Known rows, with every step that occurs:
datu/lidusam/nokiges/rekinor/kedit/zotaf: [ 0.20  1.54  1.73 -0.06  0.34  1.18 -3.00  4.91  2.31  3.33  3.27  0.00
 -0.02  1.78  1.66 -4.93  0.92  1.30 -0.33 -0.07  2.67]
zotaf/nokiges/lidusam/datu: [ 1.42 -0.17 -1.91 -1.63 -4.94  0.06  3.67  3.70  1.39  4.92 -0.41 -3.56
 -0.72  0.41 -0.67 -1.30  2.23  0.96 -1.02 -0.68  1.76]
datu/rekinor/kedit/lidusam/nokiges/zotaf: [-0.58 -1.25  2.50 -0.46  4.74 -0.76 -2.60  1.36  1.61  2.18  2.59 -0.15
  1.01  0.48  1.99 -3.53  1.06  2.10  0.74 -1.61  2.11]
lidusam/datu/zotaf: [ 0.25 -1.57  4.67 -1.67 -0.84 -0.27 -2.52  1.42 -0.58 -0.38  4.14 -2.22
 -2.15  0.18  2.25  1.11  2.12  1.65  1.21 -2.67  0.29]
zotaf/kedit/lidusam/datu: [ 2.44 -0.56 -0.73 -4.16 -2.85  3.28  1.11  1.49  1.20  2.58  4.03 -1.44
  1.11 -0.22  0.31 -2.11  1.34  0.54  2.03 -2.89  2.78]
kedit/lidusam: [-0.19 -0.54  2.47 -3.64  0.62 -1.77  1.55  3.23  3.77  2.01  2.40 -1.82
 -0.22  0.02 -0.18 -4.58  3.32  2.62  2.36 -1.73  3.03]
rekinor/nokiges/zotaf/datu/lidusam: [-0.83 -1.05  1.10 -2.43  0.31 -0.52  1.25  4.02  0.50  5.39 -0.10 -1.33
  3.50  0.40  3.80 -4.02  3.75  1.14 -1.49  0.79  1.79]
zotaf/kedit: [-0.66 -0.31 -2.81 -4.93 -1.89  0.27  1.43  2.74  0.49  1.52 -0.12 -0.26
  2.04 -0.66  2.31 -2.29  1.73  1.07  1.24 -1.28  2.58]
kedit/zotaf/nokiges: [ 0.03  1.28 -1.36 -0.11 -1.24 -3.16  3.45  3.14  2.67  1.73  1.14  0.16
 -1.52  2.76 -0.31 -2.19  0.90  1.30  0.32 -0.03  0.70]
rekinor/nokiges: [-2.27 -3.46  0.55 -3.48  2.06 -0.80  1.80  3.19  0.85  2.32 -2.03 -2.77
  0.48 -0.48  3.81 -4.60  4.58  1.41 -0.10 -0.64  3.28]
kedit/lidusam/datu: [ 1.64 -1.38  3.49 -2.87 -1.27  1.21  0.56  1.80  2.44  2.22  4.53 -3.75
 -1.69 -0.76 -0.69 -2.49  3.31  2.45  2.57 -3.14  2.58]
datu/zotaf: [-1.97 -0.56  3.99 -2.27  1.82 -4.27 -1.84  3.16  0.94 -1.06  1.98  0.78
 -0.20  1.81  3.17 -1.26  1.88  1.63  0.68 -0.87  0.44]
zotaf/datu/rekinor/kedit: [-1.97 -0.44  0.19 -5.70  4.66 -3.16  0.51 -2.24 -0.84  0.97  1.60  0.90
  2.62 -3.05  0.90 -0.76  2.36  1.16  1.20 -1.61  2.21]
datu/rekinor/kedit: [-3.45 -1.61  2.27 -3.47  5.35 -2.76 -2.43 -1.00  0.28 -0.02  0.86 -0.33
  0.88 -1.10  2.10 -1.77  2.23  2.67  1.65 -2.24  1.99]
rekinor/nokiges/lidusam/datu/zotaf/kedit: [-0.32 -2.79  1.48 -2.06 -0.39  1.38  0.51  1.97 -1.65  3.33  1.53 -1.34
  2.41  2.54  3.64 -3.39  2.59 -0.59 -2.77 -0.77  2.09]
lidusam/nokiges: [ 1.18 -1.99 -0.66 -1.06  0.14  0.39  0.26  6.16  2.58  1.24 -0.52 -2.47
 -1.38 -1.89  2.90 -3.69  2.51  1.86  0.47 -0.08  4.13]
datu/lidusam/nokiges/zotaf/kedit/rekinor: [ 4.27  0.61  0.41  1.21 -2.09  1.31 -2.37  6.36  4.36  4.63  3.41 -0.86
  3.80  1.35  2.15 -3.76  0.30  0.83 -0.23  2.34  2.91]
rekinor/kedit/zotaf/datu/lidusam/nokiges: [ 0.02  1.82  0.91 -3.15  3.19  0.98 -0.94 -0.20 -0.61  0.12  5.54  2.77
  1.74  1.35  0.74 -4.81  0.32  1.02 -0.66 -0.52  1.83]
nokiges/rekinor/kedit/zotaf: [-5.66  1.45 -1.07 -1.94  0.74 -1.89  1.15  0.81 -2.51  3.12 -0.44  0.06
 -2.47  2.15  1.08 -4.13  2.38  1.84  0.09 -2.12  0.09]
datu/rekinor/nokiges/zotaf: [-2.61 -3.22  2.49  0.11  3.54 -3.64 -0.83  2.76  1.42  3.66 -1.68 -2.06
  1.65  0.23  4.43 -1.82  3.43  1.98 -0.06 -0.35  1.73]
datu/lidusam/nokiges: [ 2.36 -0.26  2.94 -1.58 -0.27  0.84 -3.15  6.69  5.00  2.10  2.80 -1.71
  1.17 -0.88  2.18 -3.86  1.95  2.12  0.70  0.51  4.24]
lidusam/datu/zotaf/kedit/rekinor/nokiges: [ 2.57 -2.60  1.40 -0.89 -0.41  1.41 -1.10 -0.48 -1.03  1.15  4.45 -1.35
  0.93  1.75  2.44  0.23  0.86 -1.32  0.26 -1.29  0.95]

Rows:
[-0.06 -4.35  3.38 -1.28  1.69  0.24 -1.52  0.04  0.36  1.96  1.58 -4.52
 -1.02 -2.01  2.63  0.60  3.64  1.50  1.43 -2.76  2.50]	lidusam/datu/rekinor/nokiges
[ 1.13 -3.19  0.33  0.32  0.77 -1.77  2.96 -0.05  0.80  4.44  1.13 -3.85
  2.38  1.43  0.42 -4.27  3.70  0.00 -0.94  1.66  2.80]	kedit/rekinor/nokiges/lidusam/datu
[-0.01 -2.72 -0.33 -0.18  1.90 -3.66  3.56  0.81  1.58  4.36 -0.28 -2.61
  3.32  1.97  0.76 -5.58  3.74  0.09 -1.14  2.52  3.05]	kedit/rekinor/nokiges/lidusam
[ 0.20  0.45 -2.80  0.13 -3.04 -1.50  1.98  3.21  0.48  4.86  0.03 -0.88
  3.20  1.92  2.01 -2.46  1.26  1.34  0.15  1.37  0.19]	nokiges/zotaf/kedit/rekinor
[-2.65 -2.48  0.62 -1.13  0.25 -0.75  1.58  4.80  0.09  4.45 -2.54 -2.69
  0.96  1.18  4.79 -4.58  4.24  2.09 -1.26  0.18  1.45]	rekinor/nokiges/zotaf
[-1.68  0.95 -0.44 -2.47 -1.99 -2.88  2.51  3.72 -0.46  4.33 -0.50 -0.95
  1.66 -0.90  2.13 -1.66  3.29  2.63 -0.18  0.23  0.10]	nokiges/zotaf/datu
[ 0.56 -1.18  1.70 -0.73  1.12  0.76 -1.42 -1.93 -0.43  1.11  3.96 -1.93
 -1.87  0.07  0.21  1.03  0.82  1.35  1.19 -3.11  0.67]	lidusam/datu/rekinor/kedit/zotaf/nokiges
[-0.79 -1.18 -2.48  0.03 -1.20 -0.17  1.09  6.83  1.32  4.19 -2.82 -2.93
 -3.01 -1.39  2.70 -3.37  2.91  1.12  0.08 -0.52  3.46]	lidusam/nokiges/rekinor
[ 0.02 -2.60 -0.62  1.18  1.27 -3.02  2.78  1.91  1.47  4.80 -0.80 -2.92
  2.45  1.85  2.06 -4.46  3.42  0.72 -0.28  2.43  1.63]	kedit/rekinor/nokiges/zotaf
[-1.40  0.63 -0.81 -0.82 -1.26 -3.96  1.00  4.68  1.17  3.01 -1.02  0.29
 -1.93  2.77  1.79 -0.15  0.85 -0.52 -0.21 -0.73 -0.25]	datu/zotaf/nokiges/rekinor
[ 1.82 -1.04  5.51 -1.96  0.00  0.10 -1.23  1.69  2.02  0.94  6.26 -1.83
 -1.42  1.25  0.13 -1.51  2.07  1.45  2.04 -2.97  1.40]	kedit/lidusam/datu/zotaf
[-0.94  1.29 -0.44 -1.75 -0.21  1.23  1.41 -0.85 -1.87  1.66  3.46  0.44
 -0.74  3.31 -0.57 -3.77  0.44  1.33 -1.49 -1.59  0.17]	rekinor/kedit/zotaf/nokiges/lidusam/datu
[-0.89  0.58 -3.28 -0.67  1.00  0.74  1.51  3.05 -1.39  3.36  0.09  0.22
 -1.84 -0.08  1.71 -4.25  1.39  0.02 -1.02 -0.71  2.45]	lidusam/nokiges/rekinor/kedit/zotaf/datu
[-4.05  2.75 -0.40 -3.00  0.69 -1.54  0.52  0.32 -1.90  3.99  1.79  1.30
 -0.19  1.68  0.24 -3.74  1.92  1.04 -0.13 -1.51  0.44]	nokiges/rekinor/kedit/zotaf/datu/lidusam
[-0.73 -2.60  1.31 -0.41  2.92 -1.77 -0.35  2.39  2.00  4.54  0.23 -0.74
  3.09  1.28  3.56 -2.60  2.12  0.74  0.11 -0.74  2.11]	datu/rekinor/nokiges/zotaf/kedit/lidusam
[ 0.22 -0.79  0.62 -3.69  3.13  2.87 -0.47  1.79  0.85  0.82  3.14 -0.30
 -0.21  0.23  0.96 -6.78  1.53  1.72  0.68 -2.03  3.49]	rekinor/kedit/lidusam/nokiges
[ 0.82 -0.72  0.16 -4.23  5.06 -1.22  0.37 -0.85  0.78  1.66  3.21  1.05
  2.40 -2.60  0.45 -2.21  1.54  0.23  0.97 -1.41  3.45]	zotaf/datu/rekinor/kedit/lidusam/nokiges
[ 1.60 -0.84 -0.83  0.84  0.34 -1.16  0.28  5.60  1.51  3.88 -0.18 -1.14
  0.91 -1.73  3.25 -1.62  1.73  1.34 -0.64  0.84  2.41]	lidusam/nokiges/zotaf/datu/rekinor
